Known rows, with every step that occurs
bubo/turi/vegon/fupibe: .11 -.17 -.19 .05 -.10 .00 -.14 -.23 -.03 -.06 .01 .12 -.22 -.21 .40 -.04 .05 .22 -.31 .36 -.03 .16 -.35 .08 .08 .25 .02 -.09
duze/turi/zorug/fupibe: .04 .00 .08 .01 -.09 -.02 -.13 .09 -.13 .02 -.09 .12 .22 .12 -.22 .09 -.28 -.06 .14 -.36 -.09 -.11 .18 .04 .10 .15 .13 .19
turi/bubo: .31 .19 -.02 -.21 -.33 .24 -.05 -.06 -.37 -.02 .02 .15 -.11 -.10 -.18 -.18 -.05 -.15 .04 .03 -.11 -.09 .06 .26 .11 .19 -.13 .07
zukeb/bubo/turi/zorug: .15 .04 -.27 -.03 -.17 -.10 .03 .13 -.03 -.33 -.05 .26 -.23 -.22 -.21 -.20 -.10 .14 -.21 .05 .19 -.13 -.22 -.07 -.16 .04 .32 -.03
zorug/fupibe/vegon/turi: .05 -.10 .04 .09 .08 -.32 .20 .02 .04 -.01 .14 -.10 -.10 -.03 .42 .37 .01 -.23 .02 -.20 -.26 .06 .14 .01 .17 .01 .12 -.07
vegon/fupibe/duze/turi: -.03 -.14 -.11 -.03 .00 .51 -.04 .07 .16 .21 .05 -.11 .26 .20 -.29 -.12 -.20 -.03 .23 .27 -.09 .11 -.33 -.22 .07 -.05 .00 -.24
vegon/zukeb: .07 .03 .09 -.08 -.07 .26 -.10 -.04 .00 .17 .08 .03 -.01 .15 -.04 .08 .15 .14 .17 .27 -.29 -.06 .14 -.01 -.13 -.30 -.15 -.01
zukeb/duze/turi: -.18 -.12 -.03 -.09 .09 .24 .13 .07 -.06 .24 -.50 -.23 .09 .09 -.50 .19 -.23 .03 .47 -.13 .19 -.03 -.13 -.16 .07 .01 -.06 -.04
bubo/turi/vegon/zukeb: .00 .05 .00 -.14 .05 -.09 -.20 -.18 -.04 -.04 .07 .03 -.19 -.11 .30 .09 .28 .25 -.17 .41 .00 .09 -.09 .07 -.08 .13 -.09 .06
vegon/zukeb/bubo/turi/zorug/fupibe: -.11 -.08 -.04 -.14 -.12 -.13 -.14 -.04 .16 .06 .28 .33 .07 .01 -.07 .00 .00 .17 -.29 .18 -.14 -.28 .15 -.06 -.09 -.24 .22 -.10
bubo/turi/vegon/zukeb/duze/fupibe: -.22 .02 .17 -.08 .00 -.08 -.28 -.19 -.02 .14 -.15 -.02 -.07 -.13 .23 .02 .27 .24 -.18 .13 .28 .07 -.11 .11 -.11 .01 -.36 -.11
zorug/turi: .21 .13 -.21 .11 .13 .26 .29 .05 -.02 -.10 -.05 .24 -.32 .14 -.32 -.15 -.08 .02 .37 .17 -.25 -.03 .04 .04 .05 -.10 -.15 .11
zukeb/bubo/turi/vegon/fupibe: -.04 -.29 -.44 .11 -.08 -.02 .05 -.05 -.08 -.22 .10 .19 -.19 -.32 .15 -.18 .01 .32 -.32 .34 .21 .10 -.46 -.03 -.15 .13 .25 -.12
zukeb/duze/turi/zorug/fupibe/vegon: -.23 -.09 .26 .10 .11 -.09 .07 .04 .14 .22 -.41 -.23 .29 .24 -.25 .19 -.25 -.20 .11 -.40 .10 -.19 .34 -.11 .20 .09 .03 .03
fupibe/duze/turi/vegon/zukeb/bubo: -.33 -.01 -.06 -.05 .29 .34 .20 .11 .00 -.05 .23 -.33 .36 -.02 -.30 -.17 .11 .15 .26 .23 .34 .21 -.22 -.27 -.27 .06 .03 .10
zorug/fupibe/duze: -.12 -.20 -.16 .01 -.16 .06 .13 .03 .09 .16 .25 -.05 .11 .22 -.05 .01 .07 -.01 .19 -.19 -.21 .12 -.11 -.11 .05 -.06 .02 -.23
zorug/turi/vegon/fupibe/duze: .13 -.09 -.25 .24 .28 .36 .32 -.28 .21 -.03 .33 .18 .02 .24 -.12 -.46 .07 .07 .13 .29 -.20 .16 -.17 .05 .12 .00 -.27 .05
vegon/zukeb/duze/fupibe: -.17 .01 .16 -.03 -.08 .24 -.18 -.10 .07 .46 -.17 .05 .15 .17 -.18 .04 .12 .06 .11 -.04 .03 -.11 .18 .06 -.09 -.49 -.49 -.17
duze/fupibe: .21 .18 .00 .15 -.24 .02 -.17 .18 -.32 .03 -.12 .15 -.14 -.12 .11 -.11 .06 -.06 .10 -.17 .09 .13 -.05 .20 -.17 -.18 -.22 -.06
vegon/fupibe: .16 -.24 -.22 .08 -.18 .30 -.06 -.12 -.03 .13 .04 .25 -.06 .09 .01 -.14 -.09 .04 .01 .23 -.32 .01 -.19 .10 .10 -.22 -.05 -.17
duze/fupibe/vegon: .10 .21 .18 .23 -.20 -.18 -.10 .29 -.19 -.10 -.29 .03 -.21 -.11 .39 -.05 .08 -.26 .00 -.18 .20 .06 .01 .07 -.12 -.09 -.17 -.08
bubo/turi/zorug: .30 .19 .02 -.15 -.23 -.14 -.22 .01 .01 -.19 -.16 .20 -.27 -.08 .01 -.05 -.05 .11 -.19 .00 -.09 -.06 -.09 .04 .03 .09 .09 .05
zorug/turi/vegon/zukeb/bubo: -.09 -.04 -.21 .19 .39 .21 .39 -.14 -.03 -.13 .30 .23 -.08 .07 -.20 -.30 .16 .29 .12 .37 -.06 -.06 .12 .09 -.21 -.18 -.18 .26
zorug/fupibe/duze/turi/vegon: -.31 -.22 -.04 .01 .06 .06 .13 .03 -.04 .15 .21 -.29 .34 .08 -.05 .03 .06 .03 .24 -.23 .05 .21 -.10 -.04 -.02 .27 .01 -.03
zorug/fupibe/vegon/turi/bubo: .18 .06 .06 -.05 -.06 -.21 .07 -.05 -.11 .01 .22 -.05 -.04 -.14 .32 .24 -.07 -.32 -.12 -.23 -.19 -.04 .26 .18 .30 .18 .05 -.05
bubo/turi: .17 .06 -.14 -.17 -.22 -.02 -.09 .07 -.07 -.12 -.18 .09 -.41 -.16 .08 .14 -.03 .16 .04 .23 .01 .10 -.29 -.07 -.04 .08 .12 -.13
duze/turi/zorug/fupibe/vegon/zukeb: -.12 .07 .43 .04 .07 -.04 -.19 .11 .07 .18 -.03 -.03 .32 .21 .02 .20 -.15 -.26 .04 -.10 -.12 -.22 .51 -.07 .10 .04 .14 .15
zorug/fupibe/vegon: -.04 -.19 .01 .19 -.16 -.28 .13 .12 -.01 .07 -.03 -.02 -.11 .11 .39 .22 .04 -.21 .05 -.19 -.21 -.02 .18 .00 .13 .04 .14 -.08

Rows
.00 .07 .29 -.08 -.11 -.33 -.32 -.04 .21 .02 .10 .12 -.07 .05 .37 .19 .03 -.13 -.36 .11 -.22 -.24 .31 -.03 .19 .05 .11 -.04 : bubo/turi/zorug/fupibe/vegon/zukeb
-.03 -.15 -.06 .12 .11 .22 -.09 -.09 -.24 .05 -.10 -.08 .12 -.08 .01 -.06 -.12 .10 .07 .21 .11 .18 -.16 .10 .04 .22 .03 .16 : duze/turi/vegon/fupibe
-.12 -.15 -.18 .08 .15 .04 .16 -.08 -.14 -.09 .25 -.01 .07 -.13 .00 -.16 .31 .28 -.07 .20 .01 .07 -.01 .07 -.32 -.14 .00 .18 : turi/vegon/zukeb/bubo
-.07 -.03 -.02 .11 -.17 .09 -.04 .00 -.10 .27 -.34 -.01 -.02 .04 -.20 -.06 .04 .02 .18 -.37 .20 .04 -.10 .09 -.02 -.29 -.36 -.20 : zukeb/duze/fupibe
-.05 .07 .28 .10 -.04 -.19 -.04 .18 -.06 -.03 -.19 -.04 .15 .07 .03 .17 -.16 -.24 .07 -.32 -.02 -.12 .34 -.02 .07 .29 .23 .16 : duze/turi/zorug/fupibe/vegon
-.01 .05 .07 -.05 .12 .14 .01 .02 .02 .14 -.43 -.10 .19 .16 -.56 -.02 -.26 .02 .27 -.33 .11 -.10 .03 -.07 .12 .01 -.06 .15 : zukeb/duze/turi/zorug
.29 .11 -.01 -.02 .17 -.22 .22 .11 .02 -.22 -.05 -.28 -.27 -.11 .31 .24 -.02 -.20 .07 -.06 -.14 .22 -.06 -.05 .09 -.04 .09 .02 : fupibe/vegon/turi
-.20 -.04 .16 .14 .14 .03 -.08 -.29 -.09 .24 -.01 -.06 .12 .03 .11 -.10 .29 .15 -.04 -.11 .16 .06 .12 .24 -.10 -.19 -.52 .09 : turi/vegon/zukeb/duze/fupibe
.12 -.02 -.06 -.09 -.23 -.23 -.22 -.05 .04 -.06 .01 .26 -.17 -.07 .09 .11 -.07 .02 -.24 -.13 -.15 -.12 .06 .14 .11 .10 .12 -.05 : bubo/turi/zorug/fupibe
.32 .02 -.05 -.04 .01 -.20 .01 -.20 .08 -.02 .30 .09 .08 -.01 .06 .09 -.10 -.03 -.03 -.41 -.38 .10 .18 .23 .23 -.17 .03 .15 : vegon/turi/zorug/fupibe
.11 -.06 .00 .02 -.18 -.03 .00 -.10 .21 .06 .29 .07 .28 .23 -.15 -.22 .00 -.10 .00 -.39 -.31 -.05 .13 .05 .11 -.03 .00 .01 : turi/zorug/fupibe/duze
-.18 .08 .28 -.14 .17 .35 -.17 -.08 .13 .33 -.20 -.08 .32 .32 -.52 .10 -.11 .07 .22 .00 -.06 -.21 .29 -.04 .06 -.26 -.22 .08 : vegon/zukeb/duze/turi/zorug
.37 .34 .08 -.19 .07 -.11 .06 .03 -.07 -.19 .06 -.20 -.20 -.24 .27 .08 -.06 -.35 -.09 .02 -.05 .04 .11 .14 .28 .15 -.03 -.04 : fupibe/vegon/turi/bubo
-.24 -.14 -.02 -.02 .26 .13 .13 -.07 -.16 .11 -.42 -.35 .09 -.04 -.31 .10 -.05 .16 .29 -.19 .30 .11 -.15 -.02 .03 .21 -.12 .18 : zukeb/duze/turi/vegon
-.25 .19 .42 -.16 .12 .21 -.02 .05 .03 .31 -.27 -.27 .18 .09 -.20 .18 -.05 -.27 .12 .21 .14 -.28 .36 -.15 .19 .13 -.15 -.02 : fupibe/vegon/zukeb/duze/turi/bubo
.38 .41 .30 .19 .03 -.32 -.10 .12 -.09 -.25 -.02 .04 -.04 -.13 .40 -.05 .00 -.33 -.20 -.40 .10 .11 .16 .20 .03 -.13 -.15 .11 : duze/fupibe/vegon/turi/zorug
-.42 -.20 .30 .04 .12 -.03 .02 .04 .16 .43 -.16 -.26 .26 .29 .03 .44 -.06 -.20 .15 -.05 -.05 -.27 .37 -.23 .15 -.08 -.02 -.14 : zorug/fupibe/vegon/zukeb/duze/turi
.42 .27 .12 .05 .14 -.31 .11 .01 .15 -.37 .02 -.15 -.10 -.06 .26 .06 -.05 -.26 -.10 -.22 -.17 .11 .13 .08 .14 -.02 .11 .18 : fupibe/vegon/turi/zorug
-.03 -.14 -.41 -.02 .01 -.15 .15 .06 -.19 -.36 .00 .05 -.29 -.36 .08 -.10 .13 .27 -.18 .17 .32 .10 -.44 -.04 -.28 .22 .24 .02 : zukeb/bubo/turi/vegon
.22 .06 -.04 -.16 .13 -.13 .05 -.21 .30 -.08 .48 -.07 .22 .08 -.05 -.04 -.08 -.07 -.05 -.40 -.33 .16 .03 .09 .20 -.16 .04 .01 : vegon/turi/zorug/fupibe/duze
.03 -.21 -.19 .11 .02 .16 .07 -.29 .08 -.01 .25 -.09 .17 .05 .17 -.38 .15 .13 -.06 .16 -.11 .30 -.30 .08 -.04 .05 -.17 -.07 : turi/vegon/fupibe/duze
-.31 -.21 .04 .02 -.01 -.24 .03 .11 .16 .07 .14 .04 -.07 .02 .35 .27 .09 -.09 -.22 .18 -.07 -.25 .13 -.21 -.09 -.09 .29 -.26 : zorug/fupibe/vegon/zukeb/bubo/turi
-.11 .19 .17 .09 -.15 -.16 -.17 .35 .00 -.07 -.10 .11 -.18 -.15 .35 .06 .14 -.12 -.29 .23 .30 -.12 .03 -.14 -.27 -.14 .00 -.17 : duze/fupibe/vegon/zukeb/bubo/turi
.00 .04 -.06 -.18 -.09 .07 -.12 .03 .08 -.12 .17 .24 -.04 -.04 -.16 -.11 .03 .18 -.21 .34 -.05 -.25 .05 -.12 -.21 -.22 .13 .02 : vegon/zukeb/bubo/turi/zorug
-.13 -.28 -.48 .01 .01 .12 .17 -.03 .14 -.24 .25 .03 -.02 -.21 .05 -.34 .10 .26 -.28 .34 .27 .15 -.60 -.17 -.22 .15 .19 -.18 : zukeb/bubo/turi/vegon/fupibe/duze
-.07 -.09 -.29 -.08 -.16 -.11 .07 .10 .19 -.16 .24 .14 .06 -.07 -.19 -.23 -.06 .08 -.21 -.12 .10 -.08 -.25 -.19 -.12 .02 .31 -.18 : zukeb/bubo/turi/zorug/fupibe/duze
-.15 -.10 -.18 -.15 -.07 .12 -.05 .13 .04 -.02 .12 .15 -.11 -.11 -.10 .06 .05 .26 -.09 .47 .06 -.13 -.18 -.16 -.25 -.24 .21 -.16 : vegon/zukeb/bubo/turi
.07 .19 .13 -.16 .04 .28 -.02 .14 .07 -.12 -.01 -.17 .28 .13 -.46 -.18 -.14 -.09 .27 -.14 .06 .12 -.07 -.17 .02 .09 .04 .13 : fupibe/duze/turi/zorug
-.20 -.14 .11 .01 .04 .04 -.02 -.02 .04 .31 -.30 -.08 .25 .21 -.47 .11 -.26 -.02 .19 -.44 .06 -.18 .21 .00 .22 .00 -.03 .03 : zukeb/duze/turi/zorug/fupibe
-.03 -.07 -.12 .10 -.13 -.36 .10 .18 .08 -.29 .00 .17 -.17 -.12 .12 .01 -.06 -.04 -.37 -.11 .07 -.21 -.02 -.13 -.07 .12 .43 -.07 : zukeb/bubo/turi/zorug/fupibe/vegon
-.30 -.02 .34 .01 .23 .10 .05 .09 .16 .30 -.36 -.39 .15 .24 -.06 .33 -.02 -.21 .21 .08 .13 -.14 .21 -.29 .04 -.11 -.12 -.04 : fupibe/vegon/zukeb/duze/turi
.17 .04 -.24 .24 .25 .10 .32 -.14 -.12 -.22 .07 .24 -.24 .07 -.08 -.25 .10 .18 .23 .09 -.12 .08 .01 .17 -.04 .13 -.22 .27 : zorug/turi/vegon
.10 .02 -.17 -.06 -.10 -.21 -.04 -.13 -.20 -.24 -.09 -.03 -.37 -.27 .30 .08 .13 .18 -.12 .17 .14 .21 -.33 .08 -.10 .37 .03 .07 : bubo/turi/vegon
.32 .46 .21 -.02 -.09 -.15 -.08 .12 -.23 -.15 .04 .00 -.14 -.35 .38 -.06 .04 -.40 -.19 -.20 .19 .12 .08 .23 .13 .03 -.25 .00 : duze/fupibe/vegon/turi/bubo
-.29 -.06 -.02 .02 .26 .16 .06 .05 -.26 -.03 .08 -.13 .19 -.10 -.19 -.01 .06 .21 .14 .25 .24 .04 -.04 -.10 -.25 .08 .09 .24 : duze/turi/vegon/zukeb/bubo
